Every row comes from one small tree of marks. The marks that hang from a mark follow it in brackets, in alphabetical order. Every link used is in the known rows. Which tree was each row made from?
Known rows
N[Y[D R[Q]]]: -10.2 -30.4 -6.3 5.7 -29.6 13.7 -13.0 -22.0 -3.6 -20.6 -3.3 16.2 -9.4
 -22.0 -6.3 4.4 20.2 31.3 -4.9 0.7 -21.3 -11.0 -11.4 14.9 -14.4 22.9
 -3.2
E[C J R]: -9.8 -16.6 3.9 -4.4 1.0 10.3 -17.3 4.9 -0.1 -3.9 3.2 1.9 1.1 -15.3 44.1
 -1.3 -3.0 62.5 -1.7 3.6 -22.0 0.0 -2.8 20.0 4.0 12.8 -1.2
D[B Y[P R[T]]]: -34.1 -26.2 -2.8 17.6 -28.7 5.0 -7.2 9.1 -20.4 -13.3 4.3 19.5 -6.9 -31.0
 -1.5 -5.2 -11.0 48.7 -1.7 -2.2 -11.8 -13.6 -0.4 19.0 -9.9 12.6 4.9
Y[D[B] P R]: -12.3 -35.2 10.7 21.1 -43.0 16.0 -12.2 -13.3 -11.7 -5.4 -2.9 17.2 -15.3
 -35.8 -4.6 -4.9 -13.9 42.3 7.6 7.8 -20.5 -13.6 8.9 26.6 -13.0 20.4 1.3
Y[D[B] R[T V]]: -23.0 -26.3 -7.1 21.6 -49.5 13.7 -29.8 -7.1 -12.5 -14.8 -11.2 20.7 -17.0
 -33.4 -18.0 1.6 17.2 50.4 2.8 7.3 -16.6 -9.1 7.0 17.7 3.3 13.7 4.2
P[Y[D[B] R]]: -12.7 -31.3 -2.3 -4.2 -28.8 7.4 -31.0 -20.0 7.2 -18.2 -2.1 14.8 -5.7
 -17.9 3.0 -2.6 2.0 60.0 -2.6 3.5 -17.3 -31.0 -0.8 21.0 -8.0 18.1 -4.6
T[R]: 0.8 -17.2 -1.2 -14.0 -17.4 6.0 -8.5 -18.2 -2.4 -18.9 -5.6 18.6 2.1 -30.2
 -5.0 6.7 18.9 22.3 -8.7 2.6 -19.4 -19.2 -21.9 15.0 8.2 27.9 11.2
U[Y[D P]]: -2.6 -19.9 -0.8 0.2 -21.2 17.6 -11.3 -14.5 -7.9 -18.1 0.8 12.0 -9.9
 -22.0 3.8 -0.7 -5.1 5.2 -2.2 2.9 -15.3 -21.2 -10.7 16.5 -11.3 29.5 8.9
Y[D[B] P R[Q]]: -18.5 -28.1 6.8 20.7 -44.5 14.2 -21.2 -12.8 -15.6 -7.1 -6.6 18.5 -20.3
 -35.4 -17.5 -3.4 -2.6 39.2 8.1 6.0 -20.0 -10.9 8.7 22.1 -24.1 18.8 3.5
D[B[J] Y[P R[Q]]]: -34.2 -24.5 -7.9 13.6 -36.7 6.4 -15.1 10.0 -20.5 -13.5 8.5 16.8 -10.7
 -30.6 0.8 -4.1 -10.6 52.4 1.8 -6.4 -9.8 -15.5 6.8 20.4 -18.7 7.5 1.8
D[B[J] Y[P R[Q V]]]: -40.5 -24.2 -11.3 19.3 -42.6 8.9 -19.2 13.2 -21.4 -16.0 9.1 18.0 -13.8
 -33.3 -2.4 -2.4 -6.9 49.8 2.1 -5.5 -9.6 -13.0 12.7 18.5 -14.7 6.4 3.1
H[Q Y[D R]]: -1.9 -6.2 0.3 -5.3 -29.2 10.6 -17.1 -19.5 -3.0 -15.0 6.4 25.6 -14.9
 -13.7 -10.7 11.8 -0.6 44.9 -3.2 3.0 -17.3 -18.4 -16.6 20.7 -8.4 42.6
 8.0
H[Q T[R[V]] Y[D]]: 1.4 16.2 1.1 -9.5 -33.0 10.1 -35.4 -11.4 -8.4 -18.9 7.8 39.4 -21.4 -10.2
 -19.9 18.1 14.2 42.2 -4.4 5.5 -14.9 -13.6 -26.5 12.7 14.7 42.0 13.0
P[Y[D R[Q V]]]: -17.0 -26.2 -8.5 -2.2 -33.9 10.8 -44.6 -20.8 5.9 -24.0 -4.2 14.7 -11.3
 -19.0 -13.1 2.3 13.3 46.1 -2.1 2.4 -19.0 -27.0 -1.2 18.6 -11.5 21.6
 -1.0
U[Y[D]]: -0.8 -19.5 -8.3 -6.5 -18.8 15.7 -13.0 -17.6 -4.1 -21.2 -2.7 11.6 -7.0
 -17.3 4.4 1.8 8.9 16.8 -6.6 2.4 -14.4 -26.7 -14.5 13.2 -4.2 25.4 9.3
E[C J R[T]]: -15.0 -8.8 1.8 -2.4 -0.6 7.2 -26.5 11.0 -4.9 -5.2 -0.5 4.4 -0.4 -15.4
 34.0 -0.9 3.4 57.7 -0.4 3.1 -19.8 8.2 -7.5 18.1 4.7 13.1 -0.8
U[Y[D P R[Q V]]]: -19.1 -17.8 -6.3 11.0 -33.7 22.4 -27.0 -15.7 -11.8 -17.8 -8.4 13.8 -20.7
 -25.9 -13.6 3.0 7.9 15.1 1.5 2.3 -16.9 -16.6 -0.5 14.5 -14.7 31.4 8.2
D[Y[P]]: -11.6 -29.2 -1.7 4.3 -18.1 8.0 -3.1 0.7 -12.7 -20.5 13.6 13.3 0.3 -26.8
 2.5 -2.2 -17.5 18.5 -6.1 -3.4 -15.5 -20.9 -14.1 22.4 -10.1 20.1 9.5
U[Y[D R]]: -6.3 -22.7 -7.6 -0.8 -24.3 19.3 -17.6 -22.6 -4.1 -17.1 -10.3 11.4 -11.0
 -19.1 -0.6 2.8 10.0 30.6 -3.3 2.1 -16.7 -26.7 -10.2 16.0 -3.6 29.5 5.7
E[R]: -6.1 -18.9 1.6 -11.2 -9.4 10.1 -9.0 -16.1 -2.5 -9.7 0.7 9.9 0.3 -22.7
 7.7 2.4 4.3 25.9 -8.6 4.0 -19.9 -11.1 -13.7 16.7 9.1 26.0 8.7
N[Y[D P R[Q T]]]: -16.0 -25.2 -0.2 13.5 -33.1 13.3 -17.3 -14.5 -10.8 -18.5 -2.3 18.5 -13.3
 -26.8 -13.6 2.2 10.5 16.3 0.2 1.0 -20.5 0.5 -11.0 16.8 -21.0 27.5 -3.5
H[T[R[Q]] Y[D]]: 0.1 -1.8 -1.9 -8.5 -23.3 9.1 -29.9 -14.2 -11.9 -19.6 -1.6 31.5 -15.1
 -14.3 -15.1 14.2 18.7 45.7 -5.5 3.0 -16.9 -13.7 -25.8 8.8 4.0 34.5 8.7
J[B]: -4.9 -29.8 -0.5 -9.7 -14.3 7.4 -23.6 -9.6 -7.5 -24.1 16.1 13.4 14.4
 -26.2 4.0 -0.7 1.0 26.9 -11.2 5.6 -18.5 -16.8 -9.2 17.9 13.6 13.9 4.3
P[Y[D R[Q T V]]]: -20.7 -21.0 -9.9 -0.9 -34.9 8.7 -51.3 -16.4 2.4 -24.9 -7.1 16.6 -12.2
 -19.1 -20.0 2.6 17.2 42.2 -1.2 2.0 -17.1 -21.2 -4.6 17.3 -11.2 21.6
 -0.7
E[J]: 1.0 -25.9 3.0 -4.8 -11.1 8.5 -13.6 3.4 -5.4 -23.8 7.9 6.3 8.6 -19.8 19.1
 -1.1 -10.2 23.9 -8.5 0.5 -17.3 -19.3 -11.6 18.3 -3.5 11.4 3.7
B[J]: 4.0 -19.6 -7.0 -11.8 -28.6 9.4 -18.9 -3.9 -6.4 -22.8 12.9 10.8 3.1 -25.1
 9.6 2.6 -3.3 12.4 -6.2 -2.8 -15.0 -17.3 -12.0 23.7 5.6 14.3 1.3

Which tree is each row?
-0.5 -28.6 -3.8 2.1 -37.6 8.4 -12.5 -7.4 -6.8 -15.5 5.4 15.6 -6.2 -27.1
 7.1 -2.3 1.8 39.6 -0.3 4.9 -13.8 -20.4 -0.3 20.1 -3.8 6.5 4.0 => Y[D[B[J]]]
-14.3 -9.7 -10.3 -5.9 -27.2 7.7 -23.9 -13.0 -7.5 -24.3 -8.6 21.6 -7.5
 -33.7 -22.5 10.6 35.9 16.3 -7.8 2.0 -18.4 -12.8 -13.4 8.1 2.1 25.1 15.2 => T[R[Q V]]
9.9 18.6 7.2 -20.2 -25.6 7.1 -34.3 -11.3 -7.5 -18.2 6.3 33.8 -9.2 -12.6
 -19.3 10.7 14.0 19.7 -9.1 4.0 -17.2 -18.6 -35.1 18.0 25.8 31.6 12.2 => H[Q T[R]]
-24.6 -16.5 -5.0 15.8 -35.8 19.3 -23.7 -7.5 -14.4 -15.6 -8.4 16.7 -19.0
 -27.7 -7.6 0.1 4.8 23.1 2.3 4.0 -13.7 -11.8 2.4 13.8 -6.6 27.0 6.2 => U[Y[D[B] P R[T V]]]
-3.8 -30.5 9.7 13.2 -35.2 10.8 -4.6 -6.2 -11.5 -11.2 7.7 17.2 -9.7 -33.5
 2.6 -6.3 -15.4 21.9 2.8 8.0 -17.4 -13.8 2.5 22.5 -13.9 14.8 6.4 => Y[D[B] P]
3.5 8.6 5.1 -6.2 -32.5 13.2 -35.9 -14.6 -9.3 -15.2 8.5 34.5 -20.4 -5.2
 -16.3 14.0 -0.1 49.6 -3.6 4.0 -17.4 -16.6 -24.8 20.0 10.3 41.2 5.5 => H[Q T Y[D R]]
-12.5 -8.7 2.5 13.0 -36.9 19.0 -38.0 -7.6 -18.6 -18.0 3.7 29.0 -23.4
 -19.4 -18.9 11.0 -2.3 36.9 -0.2 3.6 -20.0 -5.7 -8.6 15.9 0.0 35.8 3.4 => H[T Y[D P R[Q V]]]
-19.5 -12.4 4.2 10.0 -31.6 11.7 -31.5 -6.7 -18.9 -16.0 -5.8 17.5 -11.4
 -33.2 -28.2 1.5 0.9 5.4 0.5 0.4 -21.1 -0.8 -10.5 21.4 -13.2 30.0 4.5 => Y[P R[Q T]]
-24.2 -21.2 -0.2 3.3 -5.4 12.8 -33.9 10.6 -3.4 -8.3 10.4 3.5 3.2 -20.5
 40.0 -0.6 2.4 71.7 -0.9 7.1 -21.2 6.0 11.3 16.7 14.5 7.1 -1.7 => E[C J[B] R[V]]
-20.6 -19.7 -8.2 -4.6 -35.1 4.4 -47.4 -13.0 0.8 -20.2 -5.0 16.8 -10.5
 -17.6 -10.4 -1.1 12.4 55.5 0.9 0.6 -13.8 -22.4 -2.4 18.3 -15.2 15.3
 -4.8 => P[Y[D[B[J]] R[Q T]]]
-3.4 -8.2 0.6 -4.4 -19.0 14.1 -26.5 -10.1 -12.1 -20.4 5.5 26.2 -7.6
 -11.9 -2.8 11.8 -1.5 41.9 -11.0 0.4 -20.2 -13.8 -22.2 15.7 17.3 35.5
 0.6 => H[T Y[R]]
-28.8 -17.6 -13.7 19.6 -56.8 12.2 -43.6 -3.1 -16.7 -16.6 -11.8 20.9
 -23.0 -33.2 -27.4 3.4 26.5 48.9 6.3 3.6 -13.8 -5.5 9.7 15.4 -8.1 9.4
 3.6 => Y[D[B[J]] R[Q T V]]
-23.1 -20.1 1.4 16.5 -38.4 18.3 -28.3 -8.0 -15.3 -18.3 -1.7 16.3 -14.8
 -36.8 -23.5 3.6 0.5 7.4 -0.6 1.6 -23.1 -5.4 2.7 20.7 -8.9 28.2 6.0 => Y[P R[Q V]]
-44.7 -20.4 -9.0 22.9 -35.7 6.1 -18.0 12.7 -23.7 -17.3 2.0 21.5 -13.6
 -33.2 -14.0 -2.5 1.0 44.4 -1.3 -2.6 -11.2 -9.0 5.8 14.0 -13.8 10.5 7.6 => D[B Y[P R[Q T V]]]
-35.7 -6.2 -6.4 4.4 -8.7 8.0 -52.2 17.4 -11.6 -11.5 3.0 7.6 -3.2 -19.8
 17.7 1.4 19.9 63.6 1.1 5.1 -18.2 16.8 6.6 10.5 4.3 6.1 1.1 => E[C J[B] R[Q T V]]
-8.9 5.3 -1.6 -9.7 -22.1 6.7 -20.5 -10.7 -7.5 -19.1 7.2 27.1 -9.6 -13.4
 -14.3 13.2 2.5 30.4 -8.3 -0.2 -16.0 -10.7 -24.0 17.8 -1.5 44.5 8.0 => H[Q Y[R[T]]]
-23.0 -12.0 -11.5 2.7 -24.0 10.5 -24.2 -7.1 -12.6 -25.0 -1.1 21.3 -10.0
 -23.0 -16.0 12.6 14.3 29.7 -9.1 -1.3 -17.8 -5.2 -11.4 10.4 -4.9 35.4
 6.2 => H[Y[R[Q T V]]]
-23.2 -20.1 -0.1 26.3 -51.8 17.6 -41.2 -8.3 -18.9 -15.0 -9.6 19.6 -24.7
 -37.7 -37.3 2.4 8.0 17.6 9.4 5.4 -20.2 0.5 3.6 21.3 -17.4 26.0 6.7 => Y[D P R[Q T V]]
-8.8 -33.2 -2.7 10.2 -45.1 13.6 -19.5 -14.6 -7.3 -9.7 -5.2 15.4 -12.1
 -29.6 -0.3 -1.0 3.3 59.8 4.4 4.5 -17.0 -20.3 6.1 24.1 -3.2 12.0 -1.1 => Y[D[B[J]] R]
-16.7 -27.2 4.0 26.4 -50.3 19.5 -32.4 -8.9 -15.5 -13.1 -6.0 18.0 -19.8
 -38.3 -24.8 1.1 -3.1 20.6 8.8 7.0 -20.9 -2.2 3.5 25.6 -6.1 27.4 4.5 => Y[D P R[T V]]
-19.2 -17.7 -11.1 8.3 -32.1 12.1 -26.7 -11.4 -11.8 -22.0 -4.0 21.8 -15.9
 -23.7 -19.1 11.5 15.6 40.4 -3.0 1.6 -17.3 -7.3 -7.6 12.2 -11.4 33.2 6.5 => H[Y[D R[Q T V]]]
-9.9 -26.2 -3.8 -6.3 -28.0 7.6 -40.2 -20.1 5.9 -20.9 -4.6 14.6 -5.6
 -16.9 -7.5 -0.2 5.3 46.8 -1.8 2.5 -17.9 -25.6 -10.5 22.2 -7.1 24.0 -3.7 => P[Y[D R[T]]]
3.2 13.6 2.4 -9.5 -33.0 7.6 -31.1 -2.7 -11.6 -17.4 18.2 36.0 -17.9 -4.8
 -5.3 11.1 -2.3 45.7 -4.9 3.6 -11.6 -15.2 -21.1 16.3 9.0 29.9 6.3 => H[Q T Y[D[B[J]]]]
-16.8 -7.8 -5.1 9.5 -36.5 14.8 -36.3 -6.3 -16.7 -19.1 0.3 30.8 -21.4
 -16.0 -14.1 11.3 12.1 57.8 -4.3 3.8 -16.9 -10.8 -6.1 10.2 6.5 26.1 3.3 => H[T Y[D[B] R[Q V]]]
-7.7 -3.0 -2.2 -5.1 -20.4 12.9 -32.7 -9.8 -14.7 -21.6 2.7 27.2 -11.1
 -11.6 -11.7 12.8 6.5 39.7 -10.6 -0.6 -19.5 -12.3 -22.2 12.8 9.6 34.4
 2.3 => H[T Y[R[Q]]]
-2.9 -35.9 10.9 16.6 -40.1 18.9 -16.9 -19.7 -9.0 -8.2 -3.3 14.0 -13.9
 -34.3 -10.4 -1.8 -15.1 28.6 7.4 6.5 -23.5 -14.6 -0.3 30.0 -12.4 28.5
 2.2 => Y[D P R]
-24.9 -9.1 -5.0 3.4 -9.0 12.1 -32.3 10.3 -5.0 -9.6 -0.1 4.8 -8.7 -18.8
 26.2 2.7 14.2 56.6 -0.9 2.9 -21.1 6.3 5.8 13.2 -1.9 10.0 2.9 => E[C J R[Q V]]
-16.8 -27.3 5.4 17.0 -37.0 20.0 -19.7 -8.7 -12.0 -16.5 2.1 14.9 -9.7
 -37.5 -10.4 2.2 -11.0 10.3 -1.1 3.3 -23.6 -7.9 2.7 25.1 2.2 29.9 3.6 => Y[P R[V]]
